What can hang from each mark:
J456: J272 J468 J677 J691
J937: J691
J677: J4 J456
J461: J4
J468: J460
J272: J456
J691: J456 J937

Every row comes from one small tree of marks. The marks that hang from a mark follow it in brackets, in the order of their numbers. Every link used is in the known rows. Which tree was each row made from?
Known rows:
J272(J456(J691)): [  6  -6  -4  -4   0 -18 -27  -4  22  -3 -42  16 -18   1  -7   5   7  -5
   4  -1  11 -20]
J456(J272 J468(J460) J677(J4)): [  2  18   5  17   5 -42 -23  -7  26  -3 -14   9  23   8 -28   1  13  24
   6 -12  16  11]
J272(J456(J468 J677(J4) J691)): [ 10  11   0  20 -19 -46 -42 -32  28  -3 -44  13 -12  10 -17   4   8   0
  -2 -14  30 -12]
J691(J456(J272)): [-10   4  -2  -2  -6 -15 -13  -2  24  -3 -12   0  20   1  -4  28  -4  17
   3  -6  16  -4]
J456(J272 J677 J691(J937)): [  0 -13  16  13 -22 -34 -16 -11  24  12 -15   1 -18  -7 -24  11  11   2
   4 -10  29  -3]
J456(J468(J460)): [ -2  -1  -3 -11  51  -7 -10  -5  18  -8 -11  15  -2   9 -10   3  16  18
  11  -3 -10   2]
J937(J691): [ -2  -4  -9  -4   8   6 -16  -1  12 -17 -15  12  -5 -10 -18   3   7  -8
  -3   0   1 -11]
J691(J456): [-10   2  -6  -3  -1   2 -14   2  23  -5 -15   2  -1   3   2  28  -6  13
  -1  -2   3 -10]
J677(J4 J456(J272 J468 J691)): [  6  38  -1  16 -19 -50 -34 -50  27  -6 -19  21  27   4 -12   0   8  10
   9 -18  36  -1]
J937(J691(J456(J272 J468 J677))): [-13  -2  -4  11   1 -32 -19 -29  23 -12 -18  -5   5   6 -27  33   3   0
  -7 -19  26   0]
J691(J456(J272) J937): [-14  11  14   0  -6 -12 -11  -1  25  11 -17  -6  19   3  -4  41   1  17
   2  -7  21  -6]
J677(J4 J456(J272 J468)): [  1  58  -1  20 -15 -38 -31 -42  27  -2 -15  14  47   5 -11  -2  11  25
   5 -14  37   3]
J677(J4 J456): [  1  55  -3  22 -30 -12 -34  -6  25  -5 -19  13  23  -1  -9  -2   2  16
  -4  -1  19  -8]
J677(J4 J456(J468(J460) J691)): [  6  33  -4  10  11 -33 -33 -20  27 -12 -28  23   6  15 -13   3   9   7
   7 -12   4  -1]
J677(J4): [  4  18  -2   9 -17  -4 -25  -2  20  -7 -11  15  16  -6  -6  -4   2  16
   1   0  12  -8]
J461(J4): [  8  -3  -2   0  -8   5 -16  17  19   0 -16  18  -7  -8  -7  -6   4  16
 -16   7 -17  -8]
J691(J456(J468 J677) J937): [-15   7  14  12   3 -17 -16 -23  26   8 -18  -9 -14  12 -10  40   4  15
  -5 -13  22  -3]
J677(J456(J468)): [ -3  38  -4   5  12 -15 -21 -34  22  -5 -12  13   6   3  -7   0  13  17
   3  -7  18  -5]
J456(J468 J677): [ -1   0  -1  11   9 -17 -16 -25  20  -3  -7   6 -17  -1 -16  -2  13  15
   2  -7  17   0]
J677(J456(J691(J937))): [ -3  23   9   9 -12 -13 -23 -13  24   6 -25  11 -17  -2  -8  13   9   0
   1  -5  16 -13]

Write each row's tree:
[  1 -12  11  -7  23 -16 -14 -39  19   3 -17  15 -22   1  -4  13  14   3
  12 -11  14  -6]  J456(J468 J691(J937))
[ -8  17   0  15   6 -27 -26   1  30  -8 -23   0   5  22 -15  31  -1  19
  -4 -12   2   3]  J691(J456(J468(J460) J677(J4)))
[-14   9  17  12  -2 -32 -14 -27  28  12 -15 -12   6  10 -15  40   7  20
  -1 -18  34   3]  J691(J456(J272 J468 J677) J937)
[ -1  10   2   6  34 -27 -24   5  26   1 -41   5 -12  16 -23   8  19  13
  -1  -5   4  -5]  J272(J456(J468(J460) J677))
[  3  20  -3   4   3 -42 -23 -48  25  -4 -15  17   8   1 -12   1  13   9
  12 -16  29  -1]  J677(J456(J272 J468 J691))
[  0  56   1  14  10 -37 -28 -17  28  -5 -21  15  46  13 -18   2  13  26
   7 -11  17   6]  J677(J4 J456(J272 J468(J460)))
[  3  31   2  23 -14 -34 -38 -23  27   1 -38   7   9  10 -18   3   9  14
  -5  -9  31  -9]  J272(J456(J468 J677(J4)))
[-12  25  15  27 -39 -14 -27   5  30   8 -24  -9   2   6 -12  37  -7  14
 -13  -8  23  -7]  J691(J456(J677(J4)) J937)
[-10  25  15  23 -20 -24 -26 -26  29   5 -21  -6   4  15 -11  38   0  18
  -8 -16  29  -2]  J691(J456(J468 J677(J4)) J937)
[  5  -6  -2 -15  45 -28 -23  -8  24  -5 -46  19 -15  17 -10  11  17   0
  11  -6  -4 -10]  J272(J456(J468(J460) J691))
[  4  29   2  26 -36 -25 -38   7  28   3 -40   3   5   2 -19   2   5  11
 -11  -2  26 -14]  J272(J456(J677(J4)))
[-13  -1  -6 -12  41 -20 -13  -8  21 -17 -24   5  20  16 -20  38   6   3
   2 -14  -2   2]  J937(J691(J456(J272 J468(J460))))
[  6 -15  -3  -8  18 -35 -15 -45  20  -6  -7  20   1  -4  -8   1  13   8
  17 -13  22   0]  J456(J272 J468 J691)
[  0  55  -1  22 -36 -27 -31 -12  26   0 -17  11  44  -4 -14  -3   5  21
   0  -7  31  -3]  J677(J4 J456(J272))
[  7  -5  -4  -8  21 -28 -27 -32  23  -5 -39  19 -16   8  -5   7  14   0
   9  -8  17 -16]  J272(J456(J468 J691))
[-16   7  17  16 -24 -22 -15   3  28  14 -16 -14   4   2 -16  39   1  16
  -5 -10  29  -3]  J691(J456(J272 J677) J937)
[  3 -20   1   2  24 -46 -15 -14  24  -4 -14  12 -16   6 -27   4  17   7
  13 -14   9   7]  J456(J272 J468(J460) J677 J691)
[ -1  13  -1 -10  49 -16 -20   2  23  -2 -41  14   4  17 -11   9  19  14
   6  -2  -4  -7]  J272(J456(J468(J460)))
